Each row was made from one path, in order. Every step used is in the known rows, and no mark comes twice. Write each row's path.
Known rows
fotig-kikoz-negep-nadu: [ -2.6  -0.1 -12.2   4.6 -10.2 -17.2   0.5  19.1  -8.2  15.2  -0.5  -1.4
  11.1 -15.1  13.7   9.3  15.4  -4.2 -13.6 -15.8  14.0  25.0  15.4 -10.3
  -1.0   3.5  -2.9  14.0]
negep-nadu-nizosez-tason-vosel: [-17.8  26.3  -7.9   4.5  17.0 -28.9   2.0  -4.2 -16.2   4.3 -23.1  -7.8
   7.2 -10.2  17.9  -2.5  12.6  -0.8 -12.0   4.4  12.6  -8.0   9.5   1.3
 -23.3 -21.8   8.1 -17.0]
kikoz-negep-nadu-nizosez-tason-vosel: [-12.8  24.7 -10.0   4.6  17.9 -36.5  -4.6  -4.4 -23.0  13.6 -10.4  -1.0
  -0.1 -10.7  16.5   7.9  13.3   5.1 -10.9   1.2  19.0   5.0  18.0  -1.4
 -29.4 -18.9   9.3 -20.0]
bodu-nadu: [  5.2   9.2 -11.7 -11.3  -4.9   4.4   0.4  -1.5   0.6  -5.5 -12.5  -7.1
   6.5  -6.2  -8.6  -1.4   1.4  -1.1 -19.0   0.7   3.1 -14.5   1.1 -12.7
   7.3  -7.0   1.0   9.0]
fotig-kikoz: [  0.3  -5.0  -2.9  -0.5  -2.6 -15.5   6.9  15.3   1.8   6.6  -5.9  -7.2
  15.0   0.3   3.6  -1.2   6.4  -3.2  -9.9 -18.6  -1.8   9.9  -6.6   1.6
   8.1   6.4  -4.9  11.6]
nadu-bodu: [-14.3  -9.7   5.0  -5.0   4.6   9.1  -4.0   3.5  -0.3 -14.8  -3.6   7.3
  -5.7  -3.7  -2.7  -0.1  -6.0  -2.1  -4.7  10.2   0.4  10.5   4.6 -15.4
  -3.6  -3.3   5.1 -21.5]
negep-kikoz: [ 11.8 -15.9  -1.7   9.7   2.3  -5.6  -2.4  21.1  -6.1  -0.6   1.6  -4.5
   7.2   0.8  -7.5   4.4   9.9  -3.6  -9.3  -2.4  19.5   2.0   5.1   2.9
  -5.6  13.2   9.6 -11.1]
bodu-fotig-kikoz: [ -3.4   4.7   0.0  -0.1  -0.9  -4.9  17.2  17.4  14.4   2.2  -1.4  -4.6
   4.2  13.6   1.7  -3.9   7.4   4.5  -3.8 -24.6  -5.4   8.1   8.0  -8.2
   7.8   8.0  -1.4   9.1]
lemu-negep-kikoz-fotig-bodu-vosel-tason: [ -5.3  -2.5  10.1  22.5   4.0   2.4  12.5  41.3  16.7 -24.4  -7.9  -1.1
   1.0  24.2   1.5   7.4  13.2   9.3  -5.4 -19.7  33.2 -10.5  15.5  13.4
 -17.3   3.4   0.8  -1.4]
bodu-fotig-kikoz-negep-nadu-nizosez-tason-vosel: [-15.5  29.1 -10.5   5.4  16.4 -38.8   9.6   8.4 -11.1  14.0 -11.5  -4.3
   2.0   0.8  17.0   5.3  17.6   8.4 -12.3 -16.8  14.7  10.7  23.0  -8.1
 -24.1 -13.3   8.6 -13.6]
nuzib-bodu-vosel-tason-nizosez: [ -9.0  -5.2   4.5  15.5   3.7   9.0  13.5  -3.9   8.6 -17.5   3.1  21.6
  -2.0  28.1 -17.1 -12.1  19.6  16.4 -18.7 -19.2  -7.4 -12.8  23.3  11.5
   1.5   4.3   4.9   1.8]
nizosez-tason: [  2.5   9.9  -8.5   4.4  11.8 -12.6   3.9   0.5  -2.0  12.0  -3.9   1.7
   0.7   0.7   7.5  -3.8  -0.6  -6.5   5.6   2.6   3.8 -11.5  -0.5  -0.1
   0.0  -2.9   8.5 -12.5]
toredas-lemu-negep-kikoz: [ -2.8 -22.9   5.8  11.8  20.0   1.1  -6.7  35.5  10.9   7.7  16.1   9.3
  -8.7  -0.5  -1.8  12.0   9.8   4.3 -25.3   4.9  26.2   9.6  -3.2  14.3
  -5.8   0.0  18.4 -11.4]
vosel-tason-nizosez: [-14.8  -2.3  -4.2   6.9  10.4  -0.3   5.2 -12.1 -14.1  -1.8   4.6  13.7
  -4.8   6.5 -16.6 -14.2  11.1  11.5 -17.9  -6.5 -12.4 -21.5   2.6  15.8
   3.3 -15.7  -9.2   3.5]
lemu-negep-kikoz-fotig-bodu-nadu-nizosez-tason: [ -2.8  27.2   1.1  10.8  26.5 -29.2   4.3  30.9  -0.5  12.5 -22.3  -2.8
   7.3   8.8   9.6  14.6  12.9   3.0 -25.2  -1.3  40.4  -7.0  -7.0  -3.5
 -20.6 -13.0  15.3 -27.3]
bodu-nuzib: [-10.1   2.4 -11.3  -5.4   3.4   5.2  10.0  12.3  13.3  -7.0   9.5  -1.5
  14.1   8.2   0.5   7.4   9.7   5.7 -17.1   1.8  -2.9  -6.3  10.9  -0.5
   9.1   0.8   0.3   6.7]
fotig-kikoz-negep: [  6.9  -6.6  -6.9   0.6  -2.7 -24.3  -3.9  13.5  -8.3  18.1  11.3   2.5
   3.6   0.8   2.6  13.5   7.9   5.8  -8.2 -21.4   6.6  27.8   3.6  -3.0
  -0.5  10.3  -0.6   6.8]
bodu-nadu-nizosez-tason-vosel: [ -7.5  29.1 -11.4  -7.5  19.2 -29.1   0.1 -10.8 -13.9   1.7 -25.2  -9.9
   7.3  -4.0   3.5  -1.6   7.0   4.9 -19.9   2.4  10.1 -18.7   2.2  -1.9
 -18.2 -23.1   9.7 -17.3]
negep-kikoz-fotig-bodu-nadu-nizosez-tason: [  7.8  31.1   0.7  10.8  17.8 -29.6   6.1  30.0  -6.7   5.9 -28.0 -11.6
  16.4  11.4   5.3  16.2  10.4  -2.9 -18.0   1.7  32.1 -15.8  -3.6 -12.5
 -16.9 -13.3  13.9 -26.3]
kikoz-negep: [  6.9  -1.9  -4.0   2.3   0.4 -10.2  -9.4   1.0 -10.0  13.0  16.5   9.2
  -9.0  -0.6  -0.4  14.4   2.1   8.0   0.9  -4.2   7.5  18.5   9.6  -5.3
  -7.8   4.3   3.4  -3.7]
nuzib-bodu-nadu-negep-lemu: [ 16.5  -3.5   1.0  -3.6  -4.0   2.4   5.8  20.5  -2.0  -8.0  -3.2   8.8
  -3.1  11.5 -17.8  10.9   8.0  -2.5 -27.7  -0.6   0.8  19.5   9.3 -22.0
  11.8  -0.9  24.9 -10.5]
negep-nadu: [ -9.3   6.1  -6.7   3.8  -6.8   5.2   3.7   5.7  -2.0  -1.4 -10.0  -4.1
   5.8 -14.9  10.1  -2.2   9.4  -9.2  -7.5   3.6   7.8   0.0  11.3  -6.9
   0.0  -5.9  -1.1   8.9]
nuzib-bodu-nadu: [  2.4   9.8  -3.4 -11.4  -3.5   4.0   4.4   7.3  11.2 -13.9 -18.1   2.5
   4.4  11.5 -13.3  -1.5   5.9  -1.1 -27.4 -11.4   2.3  -5.1  13.2 -15.8
   5.8  -1.4   7.3   5.3]
bodu-nadu-negep-kikoz-fotig: [  6.7  -0.7  -9.8   3.4   0.5   1.1  -4.2  44.1 -15.0  -6.5  -9.7  -2.5
   4.5   9.4  -4.8  11.5  -7.6 -10.8 -18.0  -7.8  28.6  -0.8  11.3 -15.1
  10.7  -4.3  17.1  -8.3]
bodu-nadu-negep: [  6.5   8.9  -6.0 -10.8  -3.5  13.4  -7.7   5.9 -12.3  -3.3  -4.8   2.4
  -3.5  -8.7  -7.9   2.6  -0.7  -1.0 -19.9  -6.7  -1.3  -2.0  -1.3 -24.4
  20.8 -11.0   6.4   3.9]
toredas-lemu-negep: [-16.2  -8.1   8.6   2.4  18.9   7.6  -4.7  15.4  19.6   9.1  15.7  16.6
 -16.8  -1.3   6.3   8.8   0.0   8.3 -17.5   8.3   7.5   9.6 -10.4  12.4
  -0.3 -15.4   9.9  -0.7]
negep-kikoz-fotig-bodu-nadu-nizosez-tason-vosel: [ -6.8  29.6  -3.2   5.5  26.2 -44.4   1.7  24.0 -14.7  -7.6 -34.7 -18.8
  15.0  13.0   9.9  10.1  11.8  -6.1 -22.1  -4.4  31.2 -12.3   7.1  -1.8
 -33.1 -20.1  13.1 -20.1]

Write each row's path
[ -1.7  21.0   4.9  -5.7   1.0   1.6  -5.9  26.4  -8.6 -13.2 -17.0  -3.4
  -0.6   8.3   4.1  12.4  -1.6 -10.2 -14.5 -11.8   6.3   5.4  -2.7 -25.6
   9.3 -18.7   3.8  10.5]
kikoz-fotig-bodu-nadu-negep
[-15.5  -2.8   5.1  -4.2   2.3   3.7  14.4  20.8  14.2 -10.4  -4.9   1.4
  -1.0  10.3  -1.9  -4.9   1.7   2.7  -7.5 -16.9  -6.3  15.8  10.4 -20.4
   3.5   5.4   2.6  -8.8]
nadu-bodu-fotig-kikoz
[  0.6   3.1   2.4   2.4   0.1 -15.6   9.7  22.9  12.6   6.5  10.7  12.7
  -8.0  27.8  -3.1  11.3  11.4  11.2  -8.0 -35.8   2.5  34.6  25.6 -15.3
  -2.4  14.5   6.2   1.7]
nuzib-bodu-fotig-kikoz-negep
[ -7.4  11.0  11.0   0.7   2.5  11.7  15.7  11.1  23.1 -14.7  -0.8  12.6
 -14.2  32.6  -7.3  -2.8   5.7   7.0   0.0 -18.9  -4.8   7.3  27.8 -13.9
  -1.7   7.3   9.9  -4.8]
nuzib-bodu-fotig
[ 14.1 -11.4   5.7   5.7  -1.6   0.0   1.8  15.7 -11.2   2.3  12.2   6.5
  -6.5   2.0  -6.9  11.5   3.0   0.1  -6.1   8.4  -1.1  23.7  -1.4  -8.9
   6.3   0.4  18.4 -15.2]
nadu-negep-lemu
[ -0.3 -20.9  -2.2   9.6  13.0  -4.2  -5.0  21.7   1.5   6.2   8.9   5.5
  -4.2  -1.9  -1.9   2.6  13.4   4.0 -17.7  -5.9  30.0  11.1  -0.4  14.7
  -9.6  13.3  10.3 -12.4]
lemu-negep-kikoz
[  0.5   3.5  16.0  14.9   8.2 -13.5  -5.8  47.8  -9.7 -11.7  -8.8  -4.5
   2.5  19.7   8.6  17.7   5.0 -14.3  -2.9 -13.5  22.7  16.9   2.8  -9.1
  -7.9  -2.7   7.7  -4.4]
nadu-negep-kikoz-fotig-bodu
[ -9.6  29.7  -5.0  -7.0  20.3 -29.8   3.3  -3.5  -5.9  -5.6 -29.6  -1.8
   4.7  11.2  -0.9  -1.3  10.8   3.8 -25.9  -6.3   9.4 -11.4  11.5  -5.2
 -19.3 -18.9  14.6 -18.4]
nuzib-bodu-nadu-nizosez-tason-vosel
[-34.4   2.4   2.4   0.0   8.9  26.4   8.8  11.5  17.9 -14.1   0.3  14.1
 -21.2  -2.8   8.0  -7.2   4.1   5.6 -10.2   2.2  10.5  15.2  24.4 -21.0
  -7.3  -5.8   7.4 -17.2]
lemu-negep-nadu-bodu-fotig
[ -9.5 -11.9  -4.7  12.4  14.2  -9.1  -0.6  39.2   2.7   2.3   0.5   5.0
  -3.5  13.0   6.9   6.7  -4.9  -2.5 -10.7  -5.1  38.7   8.9   6.6  15.5
  -9.6   4.6  12.9 -13.3]
lemu-negep-kikoz-fotig
[ -0.9   3.7  11.8  15.6   8.4 -20.2   0.7  41.8  -0.3 -12.8 -13.3 -11.1
   9.4  22.0  10.2  15.1   7.5 -14.2  -1.4  -9.8  24.8   8.2   4.4   0.6
 -18.0   1.0   3.1  -1.7]
negep-kikoz-fotig-bodu
[-21.3   0.6  -0.9   8.5  19.7 -11.6   7.6  50.8  19.8 -11.7   2.4  -1.1
  13.7  25.3  13.1  18.3  17.1  -0.2 -24.7  -9.3  27.4   9.9  10.5   9.9
 -11.5   1.8   4.6   5.3]
lemu-negep-kikoz-fotig-bodu-nuzib
[-32.0  -3.0  -0.3  -1.2   6.0   8.7  14.2  25.1  18.8  -6.4  -6.0   6.9
  -4.7  -2.5  11.1  -7.1  10.2   1.8 -20.1 -16.4   8.3  23.8  15.1 -16.2
   1.3   1.7   3.1  -4.1]
lemu-negep-nadu-bodu-fotig-kikoz
[-16.3  -9.9  -5.9   0.0  -3.1  -5.4  -3.5  20.7  -8.1  -0.6  -3.0   5.2
   2.5 -17.0   8.1   8.3   8.6  -5.9 -18.1  -4.2  12.5  32.4  18.7 -24.8
  -4.2  -0.1   3.3  -8.3]
fotig-kikoz-negep-nadu-bodu
[-21.2   1.2  -7.9   4.3   3.5   7.6   0.7   6.0   6.1   4.8  -1.8   5.5
  -4.8 -17.5  14.9  -4.6  11.1  -1.7 -16.4   0.5  17.9  10.3   6.3   5.1
  -4.5  -6.3   0.2   7.3]
lemu-negep-nadu
[-17.5   1.1   8.8  -2.9   6.4  22.0   8.0   6.3  13.5 -19.3   2.3   8.8
 -17.6  11.1  -6.1  -3.4  -4.3   6.2   3.2   0.4  -4.3   6.7  20.1 -25.6
  -4.4  -0.5   7.9 -22.5]
nadu-bodu-fotig
[ -8.7   8.5  -4.5   5.4  -7.3  -9.1  11.4  27.5   9.4   3.5  -0.5   8.8
  -0.5  11.9   7.8   7.8  19.0   0.0 -15.7 -30.0  10.0  30.5  36.1 -20.6
  -2.2   8.8   4.9  10.3]
nuzib-bodu-fotig-kikoz-negep-nadu
[ 18.1  -7.7  -6.7  -0.6  -1.8   6.6  -9.5  27.0 -16.8  -3.7  -1.9  -3.5
   4.7  -6.9 -15.0   7.2  10.1  -4.9 -27.1  -7.9  17.8   0.8   3.8 -19.3
  13.0   4.6  15.2  -7.1]
bodu-nadu-negep-kikoz
[ -6.5  -5.0   0.2  -1.5   2.9  -7.9   3.2  19.5   3.2   3.5  12.5  11.0
 -10.7   9.3  -1.3  10.8   4.0  10.8  -5.3 -19.0   3.7  33.6  19.9 -22.6
  -4.3   8.9   4.9 -11.8]
nadu-bodu-fotig-kikoz-negep
[  5.2 -16.7   1.5   5.2   1.7 -14.6  12.4  25.6   3.7   3.3  17.4   7.5
  -7.4  11.8  -8.0  17.3   8.2   9.2  -9.4  -2.4   5.1  44.1  19.7 -19.0
 -10.3  12.1  18.7 -23.8]
nadu-bodu-fotig-kikoz-negep-lemu
[ -5.8   4.8   6.8   0.3  -0.6  -5.1  20.2  25.7  23.3  -6.6  -6.2   3.7
   1.4  30.9  -3.0  -3.3  10.9   3.6  -9.9 -35.0  -6.8  16.5  17.8 -11.6
   6.9  12.5   3.6   7.8]
nuzib-bodu-fotig-kikoz
[  4.3  -0.7  -4.3   3.0   0.6   0.3  -0.8  50.9  -6.4 -13.8 -14.0   5.1
   2.4  25.0  -8.7  12.4  -3.9 -11.5 -24.1 -17.3  28.4   6.5  19.9 -17.3
   9.4   0.0  22.2 -10.1]
nuzib-bodu-nadu-negep-kikoz-fotig
[-12.3 -13.7   2.1  14.2  18.9  -3.6  -1.9  52.4  11.3   4.2   7.3   8.9
  -7.8  14.3   7.7  16.5  -7.5  -2.2 -17.3   3.2  36.0   7.1   3.9  15.2
  -6.6  -8.4  19.0 -11.4]
toredas-lemu-negep-kikoz-fotig
[-10.0   4.7   2.9   7.6  11.4  -5.5   3.6  56.5   3.8 -16.8   1.8  -4.0
  16.0  26.1   8.4  24.0  12.8  -7.3 -18.6 -11.4  16.4   9.5  13.3  -9.3
   1.6  -1.3   7.6   3.0]
nadu-negep-kikoz-fotig-bodu-nuzib
[ 15.3  -9.3  -3.0   8.3  -2.7 -22.4  14.9  22.8   3.5  14.0  19.2   3.6
  -3.3  15.2  -5.0  16.7  12.4  11.0  -6.7  -9.8   5.7  37.5  15.4  -8.0
  -6.9  14.9  14.2  -8.5]
bodu-fotig-kikoz-negep-lemu
[ 10.4   8.0   3.9   2.2  -1.0  -8.0   4.5  34.2  -6.2 -10.5 -10.7  -4.9
   0.7  12.0  -1.7  18.5   1.7  -8.9 -17.3   3.5   9.7  17.6   0.0 -20.0
   1.8 -11.9  17.2  -2.7]
kikoz-fotig-bodu-nadu-negep-lemu
[ 18.8  -3.3  -4.8  -3.9  -5.0   3.0   2.2  14.8  -9.5  -1.0   1.6   0.6
  -1.1  -4.2 -13.6  10.2   4.6  -0.7 -22.5   9.0   1.6  11.7  -0.9 -18.5
  13.3  -4.7  19.8  -8.0]
bodu-nadu-negep-lemu
[ -3.1   4.0 -10.3   6.6  -7.6  -4.1  -4.8   6.8 -10.2  10.0   4.8   3.7
  -2.0 -15.1  10.1   9.4  10.4  -1.9  -7.1  -0.3  15.1  16.6  20.9 -11.7
  -8.2  -1.4   1.6   5.0]
kikoz-negep-nadu
[-18.0 -14.4  -6.8  16.3  -0.6   1.5   8.3   7.3  -5.7  -7.8   5.0  16.9
   4.4  -0.3  -6.4  -5.3  23.8  11.9 -29.1 -17.6   2.9   7.0  28.7  -3.8
   0.2   1.6   1.2  -0.9]
fotig-kikoz-negep-nadu-bodu-vosel-tason-nizosez
[ -6.3   7.9 -10.5   5.6  -8.2  -8.1   9.1  20.2   0.8  11.1   3.7   0.2
   1.7  -3.9  11.9   7.6  15.9   2.2  -9.6 -20.5  11.1  22.9  26.7 -17.5
  -1.5   4.5   0.0  11.7]
bodu-fotig-kikoz-negep-nadu
[-26.4  -6.8 -17.3  -5.2   0.4  -0.8   6.9  31.6   6.8  -6.8   6.1   4.1
  17.7  -6.3   7.9  14.7  17.3   0.5 -33.1  -3.3   7.1  24.4  28.4 -21.5
   4.5   1.6   2.0  -0.3]
fotig-kikoz-negep-nadu-bodu-nuzib
[ -4.6  21.5   2.4   8.5  -3.3 -13.1   9.6  13.0  -3.7  18.1  -0.7   1.8
   2.8  -3.3   8.7  16.6  19.8  20.2 -14.0 -13.4  12.8  23.0  15.0 -20.3
 -12.1  -3.5   0.4 -10.3]
bodu-fotig-kikoz-negep-nadu-nizosez
